Each row comes from the steps of one path. Every step used is in the known rows, and no mark comes twice. Write the path behind each row, first mark first.
(in the rows, 128 means zero)
Known rows:
E, U: [130 115 132 128 136 142 136 127 119 122 125 130 127 134 125 135 130 105
 121 129 122 136 128 132 129 110 131 133 111 123 125 166 144]
R, X, H, K, Y: [126 111 126 126 143 133 128 130 119 140 121 128 132 121 133 123 132 123
 125 116 124 137 131 127 152 119 144 102 119 127 148 119 123]
G, H, S, D: [118 119 124 106 130 135 125 122 124 126 117 125 116 126 142 130 130 118
 127 128 130 129 111 135 130 133 148 123 122 126 130 131 138]
H, G, R, X, Y, K: [125 120 110 109 149 143 122 126 108 146 126 139 119 124 127 136 137 159
 124 111 136 144 125 125 152 121 138 105 135 128 120  89 123]
G, R, X: [118 124 129 124 144 136 129 127 129 147 123 136 128 132 137 132 136 127
 127 121 130 135 118 133 132 117 150 119 132 131 124 103 141]
Y, K: [129 126 122 117 141 137 121 126 114 117 127 136 144 118 127 138 129 113
 131 128 115 131 114 127 131 116 112 116 130 125 118 120 133]
L, X, Y, K: [131 129 126 113 129 132 119 123 108 137 127 139 118 113 124 133 134 130
 121 124 129 132 121 127 134 115 132 122 130 126 118  89 131]
D, X, L, A: [134 129 140 122  89 136 129 125 115 133 121 128 138 163 118 127 119 148
 128 127 131 130 109 137 131 118 137 151 113 132 118 119 146]
L, A, H: [135 119 127 119 113 139 130 118 106 124 123 122 140 128 135 133 121 133
 139 128 127 134 112 137 128 119 123 142 127 139 115  85 145]
F, Y, K: [132 130 115 108 139 136 115 123 112 107 124 137 168 113 125 132 132 105
 128 133 112 140 115 122 135 117 106 100 133 125 124 120 128]
X, L: [128 128 134 123 118 136 129 126 121 131 125 129 142 132 124 137 126 139
 127 121 129 132 114 134 130 117 133 138 114 124 118 114 141]
K, Y: [127 117 130 119 133 137 128 129 121 127 121 130 153 110 134 136 119 114
 131 126 122 126 122 130 130 124 133 126 128 123 125 147 139]
R, X, L, A, H, S: [126 119 117 119 115 132 136 117 114 134 121 114 151 163 133 137 126 164
 136 113 151 137 112 134 142 111 181 129 110 142 115  60 133]
S, H, A, L: [130 118 117 112 132 135 119 124 110 119 123 117 131 127 134 135 108 110
 132 142 129 117 106 128 147 124 176 128 124 126 110  36 138]
G, R, X, L, A: [123 127 132 127 123 134 129 121 122 155 122 131 145 151 127 129 131 170
 125 112 132 138 115 134 129 114 156 133 123 138 117  93 142]
D, X, L: [130 131 138 123  99 137 131 130 123 130 124 131 131 151 120 131 124 128
 127 127 133 129 110 137 135 119 138 145 111 125 119 120 144]
D, X, L, A, H, S: [132 122 121 118  89 137 135 118 111 123 121 117 145 169 130 135 119 154
 140 124 148 131 106 137 145 123 169 149 109 139 111  85 143]
S, D, X, H, G: [131 121 139 105  99 142 119 130 107 145 120 132  88 138 126 126 122 107
 122 126 133 128 113 130 148 133 140 141 116 121 139 137 131]
R, X: [123 124 133 121 136 133 130 129 125 137 123 129 127 139 132 131 132 113
 126 125 132 133 118 132 128 109 145 118 124 127 128 105 135]
A, H, S, D: [124 120 120 106 119 136 129 120 121 122 120 123 135 123 143 137 122 108
 139 127 136 123 107 129 139 129 149 131 118 131 118 112 137]
R, X, Y: [125 124 136 121 123 132 125 128 122 142 123 134 107 139 124 128 135 136
 122 122 144 142 126 132 132 111 139 118 120 126 126 101 137]
D, X: [129 127 137 120 109 138 129 130 122 125 123 132 120 145 129 130 124 105
 129 135 129 127 112 136 132 121 133 137 122 124 125 130 145]
X, H: [128 121 138 126 119 136 119 127 112 135 125 135 106 128 125 132 133 120
 125 127 130 140 122 133 131 120 134 132 119 124 133 119 140]
F, H, G: [134 115 116 106 130 145 122 127 102 124 126 123 145 117 134 137 123 127
 127 131 119 137 115 125 145 125 129 122 132 122 113  78 122]
G, H, A, L, X: [128 120 110 113 141 133 128 117 107 140 123 112 105 124 140 133 117 121
 114 139 132 122 111 142 141 124 208 133 133 132 126  41 140]
E, X, L: [129 127 133 130 122 133 135 130 126 130 129 126 140 152 111 142 130 134
 130 118 133 137 115 133 139 112 144 142 100 126 120  92 145]
D, X, L, A, H, U: [141 125 126 124  84 149 133 120 106 134 121 117 135 150 126 131 114 145
 134 124 132 134 112 140 152 121 114 157 121 140 113  78 150]
S, D: [126 127 140 111 119 135 123 126 124 134 120 134 128 116 131 129 123 102
 127 128 120 122 110 128 124 124 117 134 122 123 124 145 140]
R, X, L, A: [128 127 137 123 116 131 129 123 118 145 122 124 144 158 122 129 127 157
 125 115 133 137 115 133 128 106 150 132 115 135 121  95 136]
A, H: [131 120 126 119 124 141 133 124 115 122 125 125 135 116 137 138 126 113
 138 128 128 132 113 138 134 120 125 135 125 132 117  87 143]
X, Y, K: [130 126 125 117 127 136 116 126 110 123 127 140 126 119 119 134 133 135
 127 125 126 139 122 127 133 118 105 116 126 124 116 118 135]
F, H, A, L, X: [134 123 109 113 130 130 119 119 104 135 126 115 138 125 134 133 111 112
 114 146 125 120 109 124 149 120 205 130 134 129 108  26 128]
A, L, X, Y, K: [134 131 117 110 126 130 117 120 105 135 129 133 118 118 125 128 123 133
 116 135 138 126 120 127 140 111 137 130 128 132 115  73 134]
G, H, A, L: [127 118 110 116 139 136 125 119 110 125 123 113 113 131 135 134 116 126
 120 140 129 128 113 143 139 127 180 126 128 129 124  70 144]
H, A, L, X, Y, K: [134 128 106 112 133 129 116 118 101 137 126 125 115 123 124 136 116 133
 114 135 137 122 118 124 150 118 188 123 129 129 114  55 129]

Which path is each row?
[130 120 118 123 122 132 115 121 104 134 124 121 102 140 125 136 115 123
 118 138 137 130 119 131 147 123 191 132 118 126 129  85 138]
X, H, A, L
[135 123 130 122 104 138 132 118 107 131 124 120 152 136 126 135 121 158
 137 119 131 135 110 139 131 117 130 148 116 138 110  77 144]
X, L, A, H
[137 121 128 129 107 134 138 121 112 128 127 117 149 156 115 140 125 151
 140 116 135 140 111 138 141 112 143 153 103 140 113  54 149]
E, X, L, A, H
[131 127 135 122 107 135 127 121 112 134 122 125 148 144 122 132 122 159
 128 121 127 134 113 134 124 115 133 144 116 132 116 112 142]
X, L, A
[124 116 118 120 142 138 127 122 113 127 121 119 112 126 133 138 127 123
 125 129 121 134 114 142 134 131 174 119 130 125 127  87 141]
G, H, A
[124 128 135 124 127 132 132 128 126 143 125 128 138 146 123 133 131 137
 123 116 136 135 116 134 132 107 150 125 113 127 124  95 135]
R, X, L
[132 120 121 109 121 130 118 121 104 139 123 120 104 121 130 130 112 127
 123 137 144 119 113 127 153 122 199 135 125 127 110   4 136]
S, H, A, L, X, Y
[126 114 111 112 146 148 138 124 113 145 124 123 128 122 145 140 130 137
 134 114 138 136 116 136 152 124 159 123 135 136 121  57 131]
A, H, G, R, X
[138 112 117 121 119 139 139 119 110 126 120 115 183 114 134 130 115 163
 141 113 119 130 118 134 150 126 123 131 118 139 120  93 133]
X, L, A, H, K, Y
[124 120 128 121 104 135 121 128 116 126 121 131  97 162 129 133 131 117
 128 132 148 136 117 132 145 127 173 131 111 124 135 129 138]
D, X, H, S
[133 121 119 121 123 148 118 126 111 126 125 124 142 115 132 132 124 113
 124 135 113 140 120 124 147 122  96 125 137 124 112  85 136]
F, H, U
[132 123 123 124 104 133 118 125 106 133 123 123  92 159 122 130 113 112
 118 143 141 127 115 134 152 126 195 139 115 127 130  93 142]
D, X, H, A, L
[131 125 129 119 118 130 119 121 106 147 127 127  98 127 131 126 123 117
 114 138 141 127 119 133 139 114 166 145 122 131 131  73 139]
A, L, X, H
[122 120 115 129 138 132 118 122 113 155 124 126 100 147 130 132 124 135
 116 130 143 134 121 131 152 122 214 122 125 132 130  66 138]
G, R, X, H, A, L
[131 128 123 112 126 132 128 121 114 138 126 123 124 123 138 129 118 113
 118 140 136 118 114 133 134 112 160 142 128 132 121  76 140]
A, L, X
[135 116 119 112 118 142 139 119 101 144 123 111 145 147 130 137 121 168
 133 109 141 138 113 137 148 113 158 136 118 140 118  46 127]
R, X, L, A, H, G
[128 124 140 119 100 132 115 128 114 144 118 131  88 147 121 128 119  95
 120 131 128 123 110 129 145 134 180 136 115 120 135 132 139]
S, D, X, H, A
[123 131 133 110  94 133 128 127 130 132 118 129 131 158 126 130 120 123
 128 125 140 118 105 128 141 128 162 140 103 124 121 145 137]
H, S, D, X, L
[133 111 116 117 139 138 126 128 116 117 123 125 179  99 138 126 122 118
 131 131 102 131 122 121 149 129 110 106 130 125 120 108 122]
F, H, K, Y
[119 121 135 130 136 135 121 127 121 155 124 140 103 135 130 128 142 132
 122 119 135 144 123 133 136 119 157 121 126 130 134 101 139]
G, R, X, H
[128 121 127 125 128 131 121 122 104 151 123 124  94 128 128 138 127 114
 117 126 133 129 118 130 142 124 210 131 125 123 134  73 133]
L, X, H, A
[119 115 115 113 139 138 129 122 119 118 121 122 118 133 142 136 134 132
 130 128 135 137 116 140 131 129 157 119 124 127 128 107 140]
G, H, S
[129 119 136 133 123 132 124 130 116 133 129 131 102 148 113 137 137 114
 127 124 135 145 123 132 140 116 143 136 106 125 136  97 144]
E, X, H
[131 119 115 117 106 136 133 115 109 123 122 115 155 150 132 141 121 166
 140 118 144 134 110 134 140 121 163 141 112 139 109  79 139]
X, L, A, H, S
[127 114 127 108 129 143 128 124 107 152 121 124 146 139 132 130 125 174
 135 109 133 134 108 129 147 121 159 130 126 135 112  29 128]
S, H, G, R, X, L, A
[126 130 124 104 104 132 115 126 119 123 120 140 115 145 123 128 126 119
 128 129 138 126 113 121 144 129 135 120 115 124 119 151 131]
H, S, D, X, Y, K
[131 115 125 113 124 144 122 126 100 138 125 127 101 126 129 138 129 132
 125 122 135 140 123 131 145 125 144 130 122 122 136 109 128]
X, H, G
[129 122 124 109  98 134 129 115 114 131 118 118 152 141 133 134 117 153
 138 117 138 126 104 130 137 126 156 145 108 138 111 102 138]
X, L, A, H, S, D
[126 117 112 114 127 139 134 121 117 115 123 120 138 130 143 144 126 121
 141 127 141 131 113 133 142 123 157 126 121 132 116  89 137]
A, H, S
[130 112 113 112 135 147 136 119 104 149 122 120 134 133 144 136 126 158
 136 114 136 138 114 136 146 122 156 130 138 143 119  55 133]
L, A, H, G, R, X
[130 114 110 110 137 152 135 122 107 135 125 125 133 107 145 145 126 139
 139 119 132 133 114 137 150 133 141 134 136 133 116  75 137]
A, H, G, R
